Each row was made from one walk, in order. Every step used is in the known rows, and no mark comes twice. Write each row's walk.
Known rows
rivu/fupuz/ruzi/zilepo/zakab: [ -9   4  46  32  18  29   0  -5 -29 -20 -28  14  11  18 -11 -45  38  -2
  20   3 -11  -3  13]
zakab/fupuz/rivu: [ -4   1  27   9 -19  30  -4 -16 -12  -4 -34   0   1  15  -3 -16  16 -37
  13   4  29  10   4]
ruro/zilepo/rivu/fupuz/ruzi: [-57 -14  38 -22  -6  23 -19  -8 -36 -22 -32  30  32  17  -4 -41  35  -3
  14 -11  41   4  14]
rivu/fupuz/ruzi/zilepo/fiken: [-18  28  38  32  39  16  10  -6 -29  -2 -28  -3  12   3 -28 -28  14   2
  13   8 -17  17 -13]
fupuz/zakab: [-11 -10  17 -20   1  -2  19 -22  -4   7   2  26  -4   9  -5   3   8 -10
  10  -3   0 -17   8]
rivu/fupuz: [-10   3   8   3 -11  13   0   2   5 -12 -14   2  17   1  -5 -19  25 -31
  12   3   1  13  -2]
fiken/zilepo: [-20  11  -1   3   3   1   9   7 -22   8 -10 -11  12 -21  -9 -10  18  -1
  10  -7  -4 -16   7]
ruro/zilepo: [ -9  -9  16 -16  17   4  -3   4  -7   5  -4  25  11  -7  -8   1  18   3
 -13   4   9  -1  11]
zakab/fupuz: [  8   6  14   7 -15  19  10   4  13  -2 -19  -6 -14   7  12 -19  25 -30
   7  -3  -7   1   3]
rivu/zilepo: [ 10   1 -14  15  -6  -6 -11   6 -37  -9 -21   2  11 -12 -13  -1  19 -15
  -9   1  -2 -18   1]
zilepo/zakab: [  0   3  18 -12  10  20  -7  -9 -10 -17   2  13  -3  15   2   5   9   2
  26  -3  -1 -19  18]
fiken/zilepo/rivu/fupuz: [-49  13   7 -20 -18  29  -1  -4 -36 -20 -36 -12  30  -9 -16 -21  37 -14
  54 -10  17 -14   0]
ruzi/fupuz: [ -9  20   1  24 -18   4  24   6   9 -13   1 -17  -6 -17   4 -10  11 -22
  10  16   7  -1   5]
fupuz/rivu/zilepo: [  1  -8  -3  15 -13   6 -21 -14 -56 -11 -34   9  26  -1 -24   6   7 -25
   0   9  36  -9   3]
rivu/zilepo/ruro: [ 24  26  11   8   5   3   4  -2 -44  -1 -11  10   9  -4 -17   5   4 -23
  15   5   3 -21   6]
zakab/fupuz/rivu/zilepo: [  7   1  13  22 -27  25 -13 -12 -47 -12 -53   4  14   3 -14 -12  32 -53
   9   6  27  -9   7]
ruzi/fupuz/zakab: [-21   9  13   8 -17   3  41 -20  11  -3   3  10 -10  -6   2  -6  17 -31
  16  14   8 -17  12]
zakab/fupuz/rivu/zilepo/fiken: [  0  27  26  13   2  30 -12 -22 -58 -13 -54   2   8   3 -30  10  20 -45
  27   6  18 -12  -2]
zakab/fupuz/ruzi: [-14   6  27  23 -20  13   4   2  -7   1 -15   1  -6  19  19 -50  17 -20
 -12 -14   3   2  12]
zakab/fupuz/ruzi/zilepo: [  3   3  32  47   6  19  20   3 -11  12 -33  -7 -13   8   5 -48  25  -4
  -9   2 -12   9  -3]
ruro/zilepo/rivu/fupuz: [-37 -10  25 -38  -1  30 -16  -8 -21 -22 -33  23  27   4 -17 -10  41  -9
  35   3  31   3   3]

Write each row's walk
[-14   8  47  11  -8  30  -2  -9 -21 -15 -15  15 -11  34  23 -43  27 -21
  17 -19   1 -17  29]
zilepo/zakab/fupuz/ruzi
[-48  -6  24  -6 -22  18 -16  -8 -32 -31 -25   7  23  21   2 -38  15  -4
  25 -14  31   4   3]
zilepo/rivu/fupuz/ruzi
[-26 -20  17 -42   8  15 -15  -9 -25 -11 -19  23  10   5  -8  11  15  22
  23  -3  32 -11   6]
ruro/zilepo/rivu
[ -8  14  20  31 -20  31 -10 -21 -60 -39 -31   8  15  -2 -22   0  26 -43
  36  23  40 -30  25]
ruzi/fupuz/rivu/zilepo/zakab
[  1  -3  18   3   0  25 -32 -24 -69 -26 -34  22  21  16 -24   9  16 -21
  26   5  33 -30  21]
fupuz/rivu/zilepo/zakab
[-68  10  22  -1 -23  20  -6  -3 -51 -21 -33  -4  36   4  -6 -48  31  -6
  36 -23  30 -12   9]
fiken/zilepo/rivu/fupuz/ruzi
[-17  41  11  31  -3  16   3 -23 -57 -24 -34  -7  13 -18 -39  16   6 -37
  26  27  32 -13  -2]
ruzi/fupuz/rivu/zilepo/fiken
[-43 -13  25 -42 -17  23  10 -31 -11 -24 -27  21  13  20 -12  -9  29 -20
  54  -4  24 -13   1]
zilepo/rivu/fupuz/zakab
[  1  27  -1   1  20   2 -10  -5 -46 -11 -21   2   7 -14 -30  22   2  -5
  10   2  -9 -22  -8]
rivu/zilepo/fiken
[ -3   8  33  28 -16  28 -14  -4 -56 -20 -36  21   1  20   7 -42  44 -35
  11 -16  -2 -37  30]
rivu/zilepo/zakab/fupuz/ruzi
[ -5  22  12   6  16  10 -21 -28 -68 -13 -35   7  18  -4 -42  26  -5 -15
  18   8  26 -11  -5]
fupuz/rivu/zilepo/fiken
[-19  14  12  25 -23  15  10 -16 -12 -14 -13 -10   5  -3  -9  -6   4 -30
  16  26  43   6   7]
ruzi/fupuz/rivu
[-10  -6  63 -16   9  54 -17 -24 -31 -12 -35  41   5  25  -8  -8  41 -33
  29   5  37 -12  33]
ruro/zilepo/zakab/fupuz/rivu
[-61   1  23 -37 -17  26  19 -27 -34 -13 -34  13  26   0 -19 -17  47 -24
  63 -14  19 -34   7]
fiken/zilepo/rivu/fupuz/zakab
[ -4  38  25  -2   9  10  20  -3 -34  17   1  -4  10  -9 -13  -4   8 -11
  31  -4   1 -18  14]
fiken/zilepo/ruro
[ -1   4  48  -1  -9  49 -12 -26 -24 -18 -30  15  -4  31   0  -8  24 -37
  43   1  29  -9  24]
zilepo/zakab/fupuz/rivu
[  7   8  37  -3  -3  37  -1  -5  -4 -15 -17   9 -17  23  10 -14  34 -27
  37  -4 -10 -20  21]
zilepo/zakab/fupuz
[  9   2   8   2   4  18 -19  -5 -49 -26 -20  19   9   4 -11   5  27 -12
  22   1  -2 -39  17]
rivu/zilepo/zakab
[ 18  -2  51  23  19  52   4 -24 -29 -11 -50   8  -8  20 -15  -9  32 -19
  44  18  12  -8  10]
ruzi/zilepo/zakab/fupuz/rivu
